In the rows, 128 means zero.
Known rows, with every step that occurs
T, L: [145 165 122 108 166 152 130 131 132 109 137 111 118 102 119 126 114 105
 180 127 100 119 115 130 113 136 114 110 118 101 112 119 139 120 147  92
 120 103 121 121 144]
E, L, H, K, F, A, J: [ 85 118 153 126  82 170 108  96  97 116 117 138 185  99 149 112 124 127
 155 147 127 142 138 173  93 193 176  97 127 112 134  84  99 141 101  95
 105 154 118 117  54]
D, A, F, K, H, L: [ 91 147 144 109  90 118  59  85 138 145  74 148 141 132 140 145 117 156
 141 155 143 184  94 159 107 100 158  68 127  55 147  55  68 104 160  97
 113 130 101  89 107]
C, L, B, K, F: [122 136 172 138 153 178  91 128 153 185 109 113 142 123 119  88 128 125
 165 171 131 171 189 116  99 123 140 140  92  99 150  83  70 127  53 100
 164 149 123 125  69]
D, A, C, L, H, K, F: [118 173 157 121 115 135  73  54 134 151  99 137 172  70 111 100 189 140
 142 167 177 164 122 151  91 132 129  62  52  92 153  99 105 139  98 101
 149 176 118  78  55]
E, L, H, K, F: [104 150 156 134 116 171  76 101 117 107  84 134 156  60 132 100 184 143
 128 142 139 169 152 146  97 191 142  91 137  94 159 104 140 152 100 103
 139 214 126  67  83]
U, J: [109 125 130 133 152 142 104 180 171 152  98 102 105 129 139 135 137 114
 132 107  98 135 112 110 150 113 108 115 142 107 175 130 107 114  80 165
  95  88 107 118 109]
S, K, F: [133 128 148 158  99 151 106 134 135 127  97 142 134 117 122  92 186 124
  93 171 142 188 167 108  90 168 129 130 143 135 167 142  93 131 123  90
 155 174 138 129  56]
L, C, A: [115 145 164 122 193  88 111  91 137 139 112 104 180  88 158 136 121 137
 124 172 135  80 122 136 136 110  84 103  78 106  92 124 135 149 152 134
  99 138  79 130  86]
L, B, K: [132 126 156 146 145 160  97 183 124 183 136 138 106 146 130  93  95 107
 217 131 119 145 193 114 104 116 120 143 109 115 129  72  79 145 106 115
 124 138  96 134 118]
T, K: [127 158 130 119  98 105 125 123 129 111 115 147 163 137 115 144  93 126
 123 117 107 151 170 113 130 119 106 123 141 122 105 142 120 107 126  70
 137 114 112 126 118]
H, L, E, K, B: [114 107  85 109 122 168 113 115 187 124  80 146 116  94 140 109 113 118
 177 123 114 177 168 184 142 107 202 174 114 104 171 113  88 149 165 137
 100 162  91  78 104]
H, L: [113 161 139 130 104 121 104 118 169 119  85 115 123 126 123 100 121 154
 140 134 108 113 123 158 100 105 127 100 130  82 120 107  92 118 143 101
 136 141 106 114 136]
E, K: [163 106 112 128 155 133 153 148 119 106 123 160 158 119 156 127 118 142
 165 110 116 114 155 113 143 119 165 174 146 139 155  93 101 124 133 134
 122 152 141  94 130]
A, F: [116 150 149 110 101 113 131  99  79 154 133 133 106 108 115 135 138 146
 139 121 137 108 119 117 119 119 157 136 105 128 113  92 120 108 128 110
 125 127 111 123 160]
B, K, F, A, C, L, H: [128 117 182 149 135 119  81  84 139 133 122 132 189  93  91  98 158 143
 187 179 155 124 140 148  96 102 156 127  76 112 103  75  70 122  93 140
 151 100 137 147  42]
C, L, B, K: [143 137 162 142 139 149 102 164 147 191 122 120 134 142 126  90  85 119
 203 144 121 121 181 118 102  97 108 127  84  93 117  63  65 131  96 114
 145 108  92 145 120]
H, K, B: [110 148  69 119  96 130  69 109 130 160  95 159 112  97 150 131 133 138
 110 134 124 209 152 163 104 184 140  89 120 118 142 158 155 163 166 126
 121 166  97  81  91]
C, L, B: [138 159 166 118 137 149 109 124 159 175 106  91 126  98 119 110  88 113
 172 153 141  92 144 176 104 109 132 114  65  62 143  96  81 105  94 138
 124 109 100 123 140]
K, F, A: [132 100 142 136 129 154  99  89 113 118  94 162 159 149 133 127 165 109
  91 156 125 168 153 129 108 176 195 145 154 121 152 105 107 102  84 117
 108 122 155 118  53]
T, L, B, K: [141 150 151 130 172 175  96 184 127 169 138 126 100 129 127  89  86  93
 252 129 100 142 184 114  93 124 109 127  98 101 118  66  87 140 116  94
 119 121  94 130 126]
B, K, H: [115 100 130 163 133 144  79 130 154 149 151 142 136 133 137 138  95 136
 149 166 114 215 145 113 138 128 117 135 166 122 141  94 118 163 110 117
 142 122 148 150  73]
C, L: [143 149 142 117 110 111 134  93 160 142 113 102 170 120 119 125 113 146
 105 154 130  90 106 136 125  97 114 109  88  92 113 117 104 104 113 129
 161  82 121 144 129]
L, H: [110 122 166 132 151 124 108 125 120  96 145 118 143  89 112 137 151 120
 196 139 150 126 130 142 104 130 122 131 118 115 125  94 128 156 129 162
 119 138 122 131 121]
C, A, J, U: [ 59 152 138 123 131 152 159 139 163 147 170 122 192 136 164 174  95 110
 148 130  94 113 108 125  96 113 116 104  59 108 100 130  91 179  91 125
 114 125  64 179  87]
T, L, C, A, J, U: [ 72 162 148 119 183 151 151 131 168 133 172 105 182 107 157 173  95 106
 192 141  88 101  98 133  86 124 116  92  52  91  80 122  96 190 107 119
 105 114  42 187  84]
L, H, K, F, A: [126 127 153 139 108 148  67  90 102 113  86 170 174 117 132 126 187 118
 118 146 135 172 163 141  79 210 173 115 143 104 164  87 123 130 102 117
 103 155 134  86  64]
A, D: [142 106 122 117 117 111 134 115 123 184 131 118 127 123 118 125 131 137
 148 135 158 115 128 141 124 123 128  95  91 158 137 133 113 148 126 125
 172 158 132 123 123]
F, A: [145 102 133 133 120 127 109 113 106 112 107 164 151 159 139 132 136 109
 109 130 119 126 141 136 115 163 171 134 154 124 128 100 113 100 125 131
  90  93 135 133  95]
F, K: [128 111 121 110 117 125  97 170  98 139  90 162 159 166 139 159 136 149
 123 130 151 157 130 127 119 143 155 120 131 120 135 118  97 108 173 127
 124 123 116 102 123]
S, L, C, A, F: [111 154 170 109 142  91 123  92  83 158 115 116 161  84 140 134 149 154
 127 159 138  67 109 107 125 109 101 106  52 106 106  91 141 111 137 104
 115 111  71 136 117]
C, L, T, K: [133 156 146  94 103  96 120  94 148 101  77  96 168 134 102 136  90 137
 143 144 121 119 181 127 123  99 108 151 118  73  99  96 106  98 110  83
 140  85  92 153 138]
H, L, B: [114 169 162 127 127 156  86 141 165 156  85 100  89 102 120  89  96 111
 198 132 123 111 156 187  81 113 143 105  96  54 146  87  70 115 120 117
 107 153  83  99 142]
T, L, C: [137 140 145 128 225 125 113 112 135 102 127  92 110  79 117 123 128 129
 196 148 120 108 115 145 110 151 125 114 115 103  96 114 135 151 150 124
 111 126  80 150 117]

Rows
[ 96 125 144 120 124 131  74  89 182  99  67  77  96 114 119 108 116 143
 172 169 125 153 145 173 107 118 147 152 154  43 149  63 104 136 127 125
 108 134 107 143 130] | K, H, L, T
[ 96 134  95 121 106 141  58 105 121 119  86 152 120  53 157 118 141 136
 142 131 132 198 150 178 107 186 144  77 136 103 135 128 152 168 165 139
 114 182  96  81  81] | E, L, H, K, B
[150 107 126 123  92 131  96  87 106 188  91 158 159 129 126 121 166 131
 112 147 156 149 152 147  95 188 165  83 111 144 163 118 106 138 107 100
 155 176 139  90  75] | H, K, F, A, D
[162 136 145 150  80 107  94  77 150 145  81 141 176 113  92  82 152 147
  88 181 151 114 122 157 101 113 162 110  84 124 116 138  58  76 124 103
 158  82 141 149  35] | S, K, F, A, C, L
[ 91 113 159 120 144 109  51  91 108 156 101 142 170  96 149 188 118 166
 119 181 158 180 108 147 137 135 154 111 126  94 139  94 113 129 165 132
 102 122 107 106  84] | L, C, A, F, K, H
[134  91 147 149 130 156  92 115 106 138 101 172 167 171 139 111 154 115
 118 156 113 181 183 100 104 171 181 151 157 133 140  80  93 111  77 103
 124 123 149 131  42] | B, K, F, A
[144 115 173 139 149 118  98  78 136 105 112 136 199  72 100 110 160 146
 185 171 156 103 132 159 108 103 189 145  82 108 129  78  71 111  99 154
 139 115 148 123  53] | E, K, F, A, C, L, H
[129 130 140 151 111 129  60  81 109 134  97 174 152  91  95  92 184 135
 141 152 151 151 131 170  93 156 193 111  94 145 128 125 100 113 120 110
 117 145 150  93  33] | L, H, K, F, A, C
[131 127 151  98 130 116 122  92 154 115  84  66 133 125 114 115 125 143
 153 164 145  94 139 143 116 106 132 163  98  64 123  74 104 115 109 143
 126  89 101 163 152] | C, L, T
[109 113 170 136 147 149 108 124 114  60 115 116 147  62 138 110 139 126
 182 122 136 106 126 155 128 136 136 107 153 106 109  77 128 140 126 153
 112 155 120 122 111] | E, L, H
[109  95 119 136 120 138  60 132 136 137 105 155 156 136 140 180 109 147
 111 163 144 220 116 147 137 150 156 119 165 101 165 119 118 132 151 134
 122 120 147 107  84] | F, K, H
[ 95 115 149 133 127 135  69 110 177 109  73  88 102 132 124  96 109 149
 192 169 117 166 162 148 104 112 132 158 155  53 137  47  89 148 122 117
 118 131 103 152 120] | B, K, H, L, T
[ 96 153 156 109 118 144  96  83 157  99  56 103 145 121 103 110 135 138
 134 162 121 183 193 131 103 127 148 154 141  75 137 106  94 109  83  60
 148 160 116 120  87] | H, L, T, K, F
[107 138 146 107 124 125 102 110 160  95  60  78  94 130 119  90 133 144
 182 148 128 110 154 160  98 113 142 154 131  59 130  65  96 123 132 122
 109 138  87 139 155] | H, L, T
[113 115 144 148 146 166 106 130 132 157 125 139 143 141 127  98 150 139
 139 161 122 194 177  84 117 135 137 150 131 141 143 106  98 145  74  93
 170 164 143 129  63] | B, K, F
[135 127 132 137  97 151  80  92 106 130  77 176 165 138 138 123 173 123
  83 143 122 174 161 135  87 211 175 114 150 109 161 108 124 117 102  95
 110 149 137  83  69] | H, K, F, A
[ 81 107 143 153 129 208 134 179 150 156 153 152 169 171 148 134 125  90
 186 132  85 166 164 102  61 164 170 124  73  97 152  84  62 159  29 104
 119 105  71 201  42] | S, L, B, K, F, A, J, U
[ 61 136 151 124 107 166 129 113 171 101 109 128 174 161 135 151 111 114
 169 133  84 164 162 138  57 151 184 138 113  72 114  85  51 148  55  88
 110 118  63 186  64] | H, L, T, K, F, A, J, U
[113 133 134 129 106 111  69  63 180 115  98 106 154  96  91 141  75 145
 136 180 130 185 148 164 140  99 136 136 131  83 126 116 107 114 111  94
 139  85 136 154  74] | A, C, L, T, K, H
[114 111 133 104 114 200 155 108 136 125 135 132 175 119 128 121 104  90
 202 144 108 131 149 168 115 148 205 168  96 113 158  81  75 128 104  81
  88 120 117 116  82] | T, L, E, K, F, A, J
[150 152 134 129 103  99 117  80 161 158 113 110 155  99  90  99 116 162
 120 158 147  80  90 163 135  68 134 104  55 122  92 143  89  91 127 122
 168  80 137 144  95] | A, C, L
[120 133 138 102 109 128 115 113 122  61  64 111 141 117 124 113  89 129
 145 116 109 131 190 132 143 126 129 143 167  91  98  95 119 101 119  75
 113 126  96 137 129] | E, L, T, K
[117 152 149  84 113 109 134  63  62 163 142 145 113 122 139 140 139 117
 153 120 162 122  98 110 127  94 148  92  73 119 120  51 104 103 125 104
 101 119  90 117 145] | D, A, F
[104 120 133 128 120 124  78  88 159  98 109 114 141 114 113 163  80 127
 139 161 120 208 168 145 140 134 130 152 172  84 147 107 129 134 111  99
 118 110 132 143  95] | L, T, K, H
[ 85 161 149 113  90 113  50  93 152 148  61 136 167 111 143 149 104 169
 122 172 123 159 102 163 111 101 137  84 124  49 130  80  84 109 172  93
 120 132 106  87 105] | C, A, F, K, H, L
[117 130 140  77 106 112 100 117  45 163  99 181 151 162 148 168 147 141
 145 119 178 150 109 111 122 115 167  91  87 112 131  55  79  89 169 111
 100 117  87  90 136] | D, A, F, K
[133 135 113 118 134 111 115  74 116 160 141 154 121 115 116  98 139 115
 154 132 171 126  91 152 144  64 145  71  51 152 110 123  86 109 136 114
 113 121 126 122  67] | D, A, C
[103 154 161 139 129 164  59 122 186 154  89 100  89  89 124 106  81 112
 189 157 122 156 146 202  94 120 149 103 119  40 167  85  77 127 109 119
 106 151 102 102 119] | K, H, L, B
[ 83 116 130 137 120 163 151 142 146 125 165 151 170 165 152 168 110 107
 154 112  94 134 120 131  77 156 179 125 103 116 112 111  78 161  77 133
 102 101  78 193  79] | F, A, J, U
[ 97 114  91  75 117 120  76  92  71 179  91 178 119 134 156 163 134 133
 134 142 165 219 133 145 127 132 197 100  95 120 136 102  98 114 177 138
 101 127  85  94  79] | D, A, F, K, B
[127 154 135  93 126 198 136 130 181 107 121  99 106  96  82 113 126  65
 202 113 116 109 123 168 134 111 127 150  75  87 146 109 125 140 159  86
  84 107  81 101 179] | T, L, E
[139  98 146 124 104 144  86  85  97 152  78 152 168  93 135 106 173 131
 135 143 157 138 151 162  96 191 171  71 128 129 153  89 104 142 104 111
 146 189 139  86  69] | E, L, H, K, F, A, D
[134 104 149 168 131 150  44 109 165 182 126 141 139 115 118 108  78 122
 173 181 126 186 151 160 118 115 156 122 116  96 142  79  67 126  91 120
 126  84 138 144  44] | F, A, C, L, B, K, H
[110 131 128 141 111 123  84  96 158 113 127 139 158 113 118 170  76 124
 109 156 109 214 148 134 145 132 116 119 173 106 143 133 133 131 116  86
 136 113 143 134  77] | T, K, H
